What can hang from each mark
q473: q237 q649
q741: q237 q326 q750
q750: q961
q237: q473 q649 q741 q750 q961
q961: q750
q326: q741 q961

Every row comes from one small tree of marks. Brackets hold a mark, then the marks that hang from it, in the order of their numbers. Every link used is in the known rows. Which tree was each row made from?
Known rows
(q237 (q741 q326) q750): -7.0  15.9  18.1  16.5  5.0  2.8  -9.2  25.1  -8.0  -3.0  -12.5  -5.3  10.8  -29.3  -0.9  -4.4  24.8  18.9  -19.5
(q326 q741 (q961 q750)): -14.8  -2.2  11.6  21.4  27.4  -1.2  -14.2  70.2  -18.5  27.1  -12.8  9.8  17.3  -4.7  -1.7  -39.8  -9.0  -30.8  20.6
(q473 (q237 (q741 q326 q750) q961) q649): -21.7  2.1  -8.8  18.9  9.0  -24.1  -19.5  26.4  -6.0  14.0  -5.3  -12.9  -10.8  27.4  -7.8  30.4  34.8  4.9  19.1
(q237 q961): -32.2  -14.8  -0.6  14.8  26.6  -5.7  -5.9  39.1  6.8  -5.3  2.9  -7.0  18.5  9.5  12.9  -5.7  21.4  8.2  -4.9
(q741 (q237 q750)): -13.7  -3.9  10.9  18.0  18.5  20.0  -18.3  31.9  -9.0  -6.0  -14.6  -29.1  21.5  10.5  18.2  8.1  -5.6  16.4  2.8
(q326 (q741 q237)): 8.5  -6.6  -0.9  22.7  9.0  16.2  -26.4  35.7  -25.9  -2.9  -18.2  -19.7  17.9  10.2  6.1  0.6  -4.3  5.3  21.3
(q741 (q237 q649) q326 q750): -6.4  -4.5  -8.4  15.7  -13.7  -20.4  -25.1  2.8  -11.5  5.1  -10.1  -48.5  -3.3  5.3  10.0  6.3  35.6  33.4  18.0
(q961 q750): -32.0  -1.5  20.8  25.5  37.6  20.4  -25.9  48.0  2.0  13.6  -16.0  -12.8  26.0  4.6  10.8  -17.1  -18.2  -18.5  -5.0
(q237 q473 q649 q741 (q961 q750)): 18.8  -12.1  4.6  -27.4  6.8  3.5  -8.1  -27.5  0.4  -15.7  5.7  60.2  4.7  -10.0  -1.3  -46.9  38.7  5.9  -43.6
(q237 q473 q649 (q741 q326) (q961 q750)): 18.8  -10.9  -0.6  -23.9  -12.2  -12.5  -4.8  -27.2  -0.8  -6.1  6.0  51.0  -5.3  -23.7  -7.1  -46.3  65.9  11.7  -33.1
(q326 q961): -32.0  -4.2  1.6  27.8  36.9  -15.5  -3.1  65.0  -9.1  24.9  1.5  -11.4  22.6  -8.3  10.2  -10.6  -17.5  -16.2  17.6
(q741 (q237 (q473 q649)) (q326 q961) q750): -14.1  -9.5  -0.5  12.4  -20.8  -37.6  -1.9  27.6  -19.7  20.7  -1.2  -32.3  -20.4  5.9  10.0  16.6  51.8  9.4  45.9
(q326 (q741 (q237 q473 q649)) (q961 q750)): 18.5  -13.0  -0.6  -1.9  8.6  2.3  -14.4  26.8  -30.3  19.8  -9.7  25.1  9.3  -3.8  -0.2  -47.2  2.3  -18.7  20.8
(q473 (q237 (q741 q326) (q750 q961))): -8.0  2.7  -0.3  39.0  16.3  5.0  -19.9  26.3  -15.1  12.6  -20.2  -3.3  6.1  5.2  2.3  20.5  -22.0  25.5  1.6
(q237 q473 q649 (q741 q326) (q750 q961)): 29.2  1.2  -1.1  0.6  -1.7  8.3  0.6  -31.1  -18.9  -12.5  1.6  44.9  0.7  -40.5  -2.9  -15.3  37.3  41.7  -38.0
(q326 (q741 q237) (q961 q750)): -3.8  -6.4  3.8  14.2  10.7  0.6  -18.4  59.9  -20.4  21.4  -16.1  -2.2  9.8  12.5  4.5  -36.4  -15.8  -20.7  33.0
(q473 (q237 q750) q649): -28.4  6.2  4.4  35.1  56.3  19.7  -24.5  48.7  -19.3  25.1  -14.0  -13.4  25.6  11.3  -0.7  36.7  0.1  -11.2  14.0
(q326 (q741 (q237 q961))): 3.6  -15.2  -5.4  12.5  2.2  6.4  -18.4  32.2  -17.6  -9.6  -10.8  -11.6  11.8  18.1  7.4  -8.6  15.2  10.6  17.2
(q741 (q237 (q473 q649) q961) q326 q750): -14.0  -17.5  -0.6  1.4  -28.0  -29.9  -3.4  7.0  -6.4  -2.8  0.8  -28.7  -23.2  19.1  11.9  19.1  82.5  29.3  26.9
(q473 q237): -25.0  -7.1  2.5  43.8  43.1  8.4  -28.9  45.6  -17.2  23.0  -20.0  -20.8  27.6  15.7  9.5  27.6  -34.1  -2.4  18.7

Which tree is each row?
10.1  -16.0  2.2  -0.1  1.5  14.4  -15.7  21.7  -19.9  -4.3  -8.6  10.2  3.3  16.7  1.7  -13.2  37.1  -5.0  16.2 -> (q326 (q741 (q237 (q473 q649) (q961 q750))))
-5.8  -6.2  -1.1  7.5  -6.1  -16.1  6.3  33.1  -21.8  22.4  0.4  -12.3  -2.9  -18.3  4.6  1.9  51.5  5.3  29.6 -> (q741 (q237 (q473 q649) q750) (q326 q961))
18.2  -13.5  7.3  16.8  2.5  17.1  -20.1  22.3  -32.3  -5.4  -15.8  -1.5  13.8  1.3  7.0  2.7  8.9  4.7  18.7 -> (q326 (q741 (q237 q473)))
25.3  -16.0  -0.5  -5.0  4.0  16.2  -11.4  -1.1  -27.1  -15.3  -7.5  24.7  13.6  -4.8  1.6  -23.7  45.9  21.5  -6.9 -> (q326 (q741 (q237 q473 q649 q750 q961)))
-10.0  9.1  -6.7  27.8  38.1  7.3  -28.3  34.3  -18.3  18.9  -11.4  -9.4  14.1  19.0  -5.8  35.6  -18.4  -17.5  15.1 -> (q473 (q237 q741) q649)
6.5  -15.6  7.3  3.6  1.2  1.1  -22.8  -14.6  -16.2  -10.5  -9.9  -12.4  4.0  13.8  16.9  5.9  19.1  26.5  3.0 -> (q741 (q237 q473 q649) q750)
15.6  -12.8  7.0  -20.5  -3.1  -16.3  -4.0  -36.6  -3.8  -26.9  8.1  44.0  -4.2  -2.9  0.8  -21.7  55.8  27.6  -38.1 -> (q237 q473 q649 (q741 q750) q961)
-5.5  -17.0  0.2  19.1  -0.7  4.9  -13.0  3.9  -11.6  -11.3  -6.0  -21.7  -14.0  39.8  22.0  36.1  7.6  27.6  20.8 -> (q741 (q237 (q473 q649)) (q750 q961))
-2.9  -5.1  -13.1  8.3  13.4  -11.0  -26.4  6.9  -5.1  17.6  -10.5  14.2  7.0  9.3  -5.5  -19.3  9.1  7.0  -6.4 -> (q473 (q237 q649 (q741 q326) (q961 q750)))
-16.5  6.4  -6.9  14.9  20.1  -7.9  -12.6  29.9  -8.2  13.9  -4.8  2.3  1.2  9.7  -10.5  21.2  41.2  5.4  4.1 -> (q473 (q237 (q741 q326) q750 q961) q649)
3.6  -7.3  -13.2  12.6  22.4  22.8  -18.3  2.6  -11.3  -9.6  -5.4  -11.7  17.9  9.8  16.5  -3.5  -12.8  33.0  -8.8 -> (q741 (q237 q649 (q750 q961)))
6.9  8.4  -12.5  14.3  -4.5  -16.2  -19.1  -12.6  -6.5  -7.7  -2.8  -3.7  -6.8  -7.1  -2.1  -5.8  14.4  34.9  -15.9 -> (q237 q649 (q741 q326 (q750 q961)))
-6.3  -14.7  -9.2  21.8  -23.9  -13.5  -7.9  4.6  -14.9  0.3  -5.5  -35.7  -26.2  21.4  16.0  35.2  38.3  35.8  34.7 -> (q741 (q237 (q473 q649)) q326 (q750 q961))
-3.3  -5.4  8.0  -8.7  -21.3  -30.8  4.0  -3.9  -1.8  -11.5  7.8  17.0  -24.4  -3.0  -4.9  7.8  88.7  15.6  -4.8 -> (q237 (q473 q649) (q741 q326 q750) q961)
-1.9  -0.3  20.3  9.8  -17.7  -30.6  1.4  12.4  -15.3  5.3  -4.5  9.8  -13.4  -21.2  1.4  -0.3  34.4  10.5  5.3 -> (q237 q473 (q741 (q326 q961) q750))
7.1  2.7  -8.1  26.3  37.0  18.2  -25.8  1.1  -18.1  5.4  -15.2  18.0  18.4  7.4  0.7  6.2  -34.8  24.5  -18.1 -> (q473 (q237 q649 q741 (q750 q961)))
-1.4  6.2  11.7  5.1  -11.7  -30.2  2.3  14.5  -16.4  9.8  3.6  7.7  -19.0  -18.3  -5.7  11.2  51.9  -1.9  11.3 -> (q237 (q473 q649) (q741 (q326 q961) q750))
6.4  2.5  -9.3  23.3  34.1  6.7  -33.5  7.0  -19.1  13.0  -14.6  7.0  23.5  5.8  -2.1  8.1  -32.5  4.7  -6.3 -> (q473 (q237 q649 q741))
-7.3  -20.9  1.2  -7.2  7.0  8.1  -9.4  15.4  -2.7  -3.7  -0.6  1.1  0.7  27.5  14.5  -4.6  33.5  -2.1  9.5 -> (q741 (q237 (q473 q649) (q961 q750)))
